Each row comes from the steps of one path. Every step used is in the known rows, and no mark comes twice. Write the path behind each row, first mark first.
Known rows
H-Y-N-P: [ 11.6  -0.7   5.7  18.6 -26.8 -10.1 -24.5  -2.5 -16.8 -11.8   7.5 -27.3
  -2.2  -1.4 -15.3 -41.3   0.1 -52.4 -17.7  -0.8  -1.6   3.5  -9.3  17.7]
X-G-H-A: [  2.5  26.9  -7.9  -7.4   1.4 -33.8  54.2   0.8   5.3  14.0  -6.4  21.0
   4.2  -8.9   5.6  19.2  -9.7  23.9  -2.8  10.9  -1.4 -23.5  15.7  11.9]
A-H-G: [-21.2  -5.0   0.3 -21.3  -8.7  18.7 -16.3  23.4  14.4   2.5   2.7 -14.7
  -3.3  -9.2  17.7  35.0  -4.3  20.6  -3.4  -2.6 -30.1 -29.9 -26.1 -42.1]
H-Y-U: [ 26.1  11.7   3.2  -8.4   0.4   7.1  27.6  -6.4  16.9  24.3  -9.4  -9.1
  -1.2  17.4  -1.0  -4.9  34.2 -15.9   6.2  17.6 -17.9  11.9 -30.7  -5.7]
P-N-A-H-Y-Q: [  9.3 -21.0  -8.2  11.2 -13.3  12.6 -30.7 -10.8   2.0  -9.0 -17.9   1.5
 -22.9  -1.5  -0.4  17.4   0.6  -5.3   5.1  13.4   2.9  21.3  -9.8  14.4]
H-Y-Q: [ 18.9 -12.4  -8.0  15.9 -21.1 -14.7 -28.4 -27.6  11.9  17.9 -14.1 -24.5
 -14.6  10.1   8.8   7.1  -8.3 -11.0  -2.8  28.1   5.1  -4.4 -14.1  29.0]
G-H-L: [  2.0  -8.7 -18.6   9.1  29.4   9.7  32.2  -7.4   5.0  11.5   5.6  15.7
  20.4  23.2  20.2 -10.3 -15.7  16.8   6.7  16.2  23.5 -12.6  14.0  -9.6]
X-G-H-Y-N: [-17.7   6.9 -11.4   2.3 -34.0   8.7   1.0  -8.4 -10.7   3.2   1.1 -44.7
  -1.7  -1.0  14.0 -32.6 -10.8  16.9   8.2  22.6 -22.2 -17.6  -4.2  -6.6]
W-L-H-Y: [ -6.5   6.7   6.6 -21.1   0.8  24.4 -53.7  -7.6 -24.1   1.7  -3.5 -32.8
  15.7  17.6   3.0  -1.5  15.3  -5.6  17.1  19.8   8.5  -3.0 -39.2  -7.0]
W-L-H: [-20.3  19.7  23.4  -9.6  22.8  -9.4 -13.5   0.6 -17.9  -9.7 -11.9  -6.4
   7.9  25.8   2.1  -5.7  -5.2  24.1  12.8  -1.1   7.1  -3.8  -5.6 -19.4]
H-A-N: [  3.9 -11.6   4.5  13.2   1.2 -35.4  19.2  -6.1  21.0  34.4  13.5  24.2
  -0.8 -26.0 -15.0   0.0   1.1  80.9  -2.7 -20.2   8.6 -27.9   8.8  -1.1]
L-H-A-N: [ -6.7  -2.6   7.5   9.7  -8.1 -25.4   8.0  -3.6   6.6  20.6   1.0  38.3
  -3.4 -14.7 -11.4  -5.3   4.3  88.0   3.0 -16.7   7.3 -29.0   3.7  -2.7]
A-N: [-14.1 -19.9   1.0   6.2   8.2  -1.1  27.5   3.6  23.1  27.2  14.7  -9.8
   2.5 -13.9  -1.2  -7.1 -13.6  84.0  -3.3 -24.4  -4.7 -13.0  24.9 -19.1]
X-G-H-Y-N-P: [ -7.3   9.9  -4.7   8.8 -36.4  16.6   1.6   3.4 -19.9 -25.7  -2.5 -34.4
   2.8  -5.9  -5.3 -41.2  -7.5 -43.6 -14.8   5.6  -7.1   9.5   8.1  11.8]
W-Y: [ 13.4   0.7   2.0 -14.9  13.4  -3.5 -15.3   3.2   3.8   1.9  29.2 -11.2
   6.2  16.0  18.7  10.9  -9.0 -34.3  -6.6   0.6   6.0 -14.3  20.9  -8.0]
P-H-Y-N-A: [ -5.5   4.6   7.5   5.7  10.3 -20.5 -28.2  -8.9 -18.4 -15.5  12.0  -5.2
 -10.3  -6.5 -10.1  -3.0   9.8 -63.6  10.1  -2.4  -7.3  29.2  -3.4  13.4]
X-G: [-27.7   0.5  -4.3 -14.0  12.7  -6.0  37.1  17.9  35.7  14.1   3.1 -31.5
  -3.7  -2.3  17.2  15.3 -17.4  25.0 -11.0  -5.6 -38.9  -9.3   3.7 -15.4]
W-Y-N-A-H-G: [-19.3   4.1   9.9 -18.1 -19.7   5.7 -44.7  19.1  -3.8 -26.4  16.9   5.6
 -10.8 -15.5  12.9  26.9   5.2 -38.8  -0.9  -1.9 -25.8  -9.8  -8.8 -40.4]
N-A-H-L: [  0.3 -17.1  -6.8 -10.1  39.3  11.9   2.5  10.4  21.3  -7.0   1.3  53.5
  10.3   3.3   8.8  25.4   8.6 -14.5  13.3  -5.2  10.0  20.3   9.4 -17.8]
H-A: [ 27.6  10.3   7.1   6.0  14.3 -72.0  17.5  -7.1  12.4  33.9   8.0  29.2
  -4.3  -5.0  -8.5  19.0   1.6  11.2  -7.4   1.0   2.3 -31.2 -11.8  20.1]
G-H-Y-Q: [ 15.4   1.2 -16.2  11.6 -26.3   4.3  -3.6 -27.3  -4.0   7.9 -22.2 -20.4
  -6.9  12.8  15.8   3.7 -17.7  -7.3   1.3  37.4  15.4   0.2   9.4  29.4]
L-H-Y: [ -0.3   2.5  -6.0 -20.0  -9.6  24.1 -35.8  -0.9 -14.3  10.8  -1.0 -20.0
   5.0  18.4  13.3   4.2  10.1  -2.8   7.3  22.0  -8.1 -11.8 -34.8   4.9]
G-H: [ -1.4  20.2  -9.6 -10.7  15.6   3.1  66.0   4.5 -10.3   8.5  -2.3  -4.6
  11.3  14.9  18.9   3.2 -31.0  23.6   0.4  11.4   2.2  -6.7  44.3  -2.1]

Write each row's path
[  3.0  18.8   3.8  -2.4  -3.5 -26.2   4.9  -6.4 -25.9  -6.9  11.6   6.1
  -5.6  -5.8   0.2  -7.5  -0.2 -50.5   6.2  16.7  -9.2  23.5  21.0  10.1]	G-H-Y-N-A
[-11.0 -16.5   1.1  17.0  13.2  -8.7   3.8 -10.1  13.8  13.9   5.3  17.6
   1.8 -25.3 -20.6   1.9   5.0  70.5   7.6 -36.0  20.6 -15.2   2.0   3.8]	P-H-A-N
[ 10.2   6.6   2.2  13.9 -10.8  -5.9  35.6   3.9  -9.9  -8.0   1.1  24.6
  10.8 -21.8 -24.1 -17.9  -4.8  13.6 -19.6 -21.5  28.3   4.1  37.0  17.3]	G-H-A-N-P
[  1.2 -11.8 -11.2  -5.2   9.0  50.9 -44.9  -3.4 -16.2 -18.4   1.9 -41.6
  13.7   3.0 -10.4   1.4  13.8 -64.2   1.1  -9.7  19.0  21.0 -31.0  24.4]	N-P-H-Y
[  0.4   1.6  -3.5   7.6  -3.8 -16.5  42.7  -6.1   4.5  24.3   5.8  27.9
   7.9 -23.3  -8.0  -3.4  -7.7  87.3   2.1 -12.0  17.5 -22.9  32.8  -0.5]	G-H-A-N
[ 16.2   2.4   2.9 -12.7   8.6  33.6  25.2   9.7   6.4  -3.8 -13.0  14.9
  -9.8   5.7  -9.8   5.9  42.1  -9.6  14.0   4.2 -20.1  37.6 -25.7 -20.2]	P-N-A-H-Y-U
[ 11.4 -12.6 -10.7   0.2 -26.7  17.1 -28.4 -15.9  14.9   3.6 -29.3  -6.0
 -12.5   2.8  10.9  21.7  -3.5  -0.5   7.1  21.1   4.0   5.2  -4.3  18.0]	A-H-Y-Q
[ 26.9  18.2  12.4  -7.2  10.3  -3.3  33.0  -0.8  18.6   2.0   4.1  11.0
  -3.3  26.9   7.1  -4.8  21.3 -32.6  -0.2   5.9  -7.2   9.5   9.1 -16.7]	W-Y-U
[ -9.3  -9.3   3.2 -14.8  33.6  12.2  24.8  29.7   1.3 -17.3   2.4  30.6
 -11.4  -8.8  -2.8  29.4  -2.4  18.3   5.6 -23.5 -15.4  28.5  19.1 -22.4]	P-N-A-H
[  4.9   2.9  11.2  15.3 -13.6 -12.5   4.9   6.1  -7.8 -11.6  -2.2  31.3
   2.9 -15.5 -26.5 -19.3   4.6  14.3 -19.3 -26.0  19.7   0.5  14.0  16.0]	L-H-A-N-P
[  3.9   1.4   6.1  11.9 -20.4  -1.8 -54.8 -30.5  -9.0  -3.7 -28.8 -21.1
  -8.9  20.1   4.2  -1.8  -0.8  -6.1   9.6  29.3  17.6   1.3 -22.5  18.2]	W-L-H-Y-Q
[  6.3  -1.5   3.0   5.8 -30.5  14.3 -23.7   6.7 -14.9 -23.9  -3.9 -14.3
   0.0  -6.9 -13.5 -30.3   3.8 -44.1  -9.7  -5.8  -3.4  11.8  -2.3   8.5]	A-H-Y-N-P
[  3.5   5.9   8.9  15.7 -33.6  -0.1 -33.4  -0.7 -28.1 -23.8  -2.3 -16.9
  -3.5   6.9 -12.3 -45.6   2.5 -47.3 -13.1   2.4  -2.7   2.5 -12.6  16.7]	L-H-Y-N-P
[-27.2  21.4 -16.7 -19.2   5.2  20.1  74.8  15.2   6.5  -0.6  -7.1 -21.9
   9.3   4.9  26.5   7.9 -31.4  32.4  -2.4   9.3 -17.9  -2.7  41.3 -11.6]	X-G-H
[ -1.7 -25.6 -12.5  -5.2  30.1  23.5   1.2   7.1  29.5   6.0  -3.1  32.2
  13.4  10.4  14.0  12.1   1.6  24.3  13.2  -4.6   9.8  -6.0  -3.9 -24.8]	A-H-L
[ -1.7 -11.5   6.2  12.8  -1.0   6.6  21.4  12.4   5.5  -6.0   9.5  -6.0
   6.9 -14.9 -18.3 -22.1  -9.6  10.6 -24.3 -31.7  10.7  12.2  30.8   3.1]	A-N-P
[  5.7   8.0   9.8   1.9   0.3 -42.3 -15.0  -6.4 -12.8   1.4  18.7   2.5
 -12.5  -7.7  -5.1  -4.5   6.9 -53.9   2.2   9.5 -18.4  21.0   3.2  10.4]	H-Y-N-A
[-27.1   7.1   8.8  -4.6 -12.7  -6.2 -31.2  11.3  -5.8   3.2   5.9 -18.4
  -7.7  13.4  18.8  10.4  -7.6  15.4  -8.9  10.3 -29.3 -43.5 -45.2 -30.1]	L-H-G
[ 15.4   7.4   6.1  16.3  22.2 -31.2  -6.0  -6.9  -5.8 -13.4  -3.3  23.5
   0.9  -7.1 -28.3  10.3   9.2 -39.6  -7.0 -24.6  28.3   0.0 -14.2  37.3]	N-P-H-A
[  7.2  -1.6  -8.4 -40.6   4.5  34.5 -18.6  13.6  -2.7  -1.8  -0.5   4.7
   6.9 -11.2   5.6  41.7  19.8 -39.2  13.7   6.7  -9.2  28.3  -2.9   0.5]	N-A-H-Y
[ -4.6 -32.5  -8.2   5.0  45.2  17.1  -3.4  13.1  14.5  -8.8   8.3  44.5
   2.7   3.4   2.2  10.0   7.0  13.3  11.1 -11.6  10.0  15.3  -6.0 -26.0]	P-N-A-H-L
[-18.0  -4.3   6.1  27.3  13.4   9.8 -12.6  -2.4 -14.1 -39.3  -5.6 -22.1
  -4.4   4.9 -19.5 -29.6  -9.0 -41.3  -3.9 -34.9  14.0  19.4   1.3  16.1]	Y-N-P-H
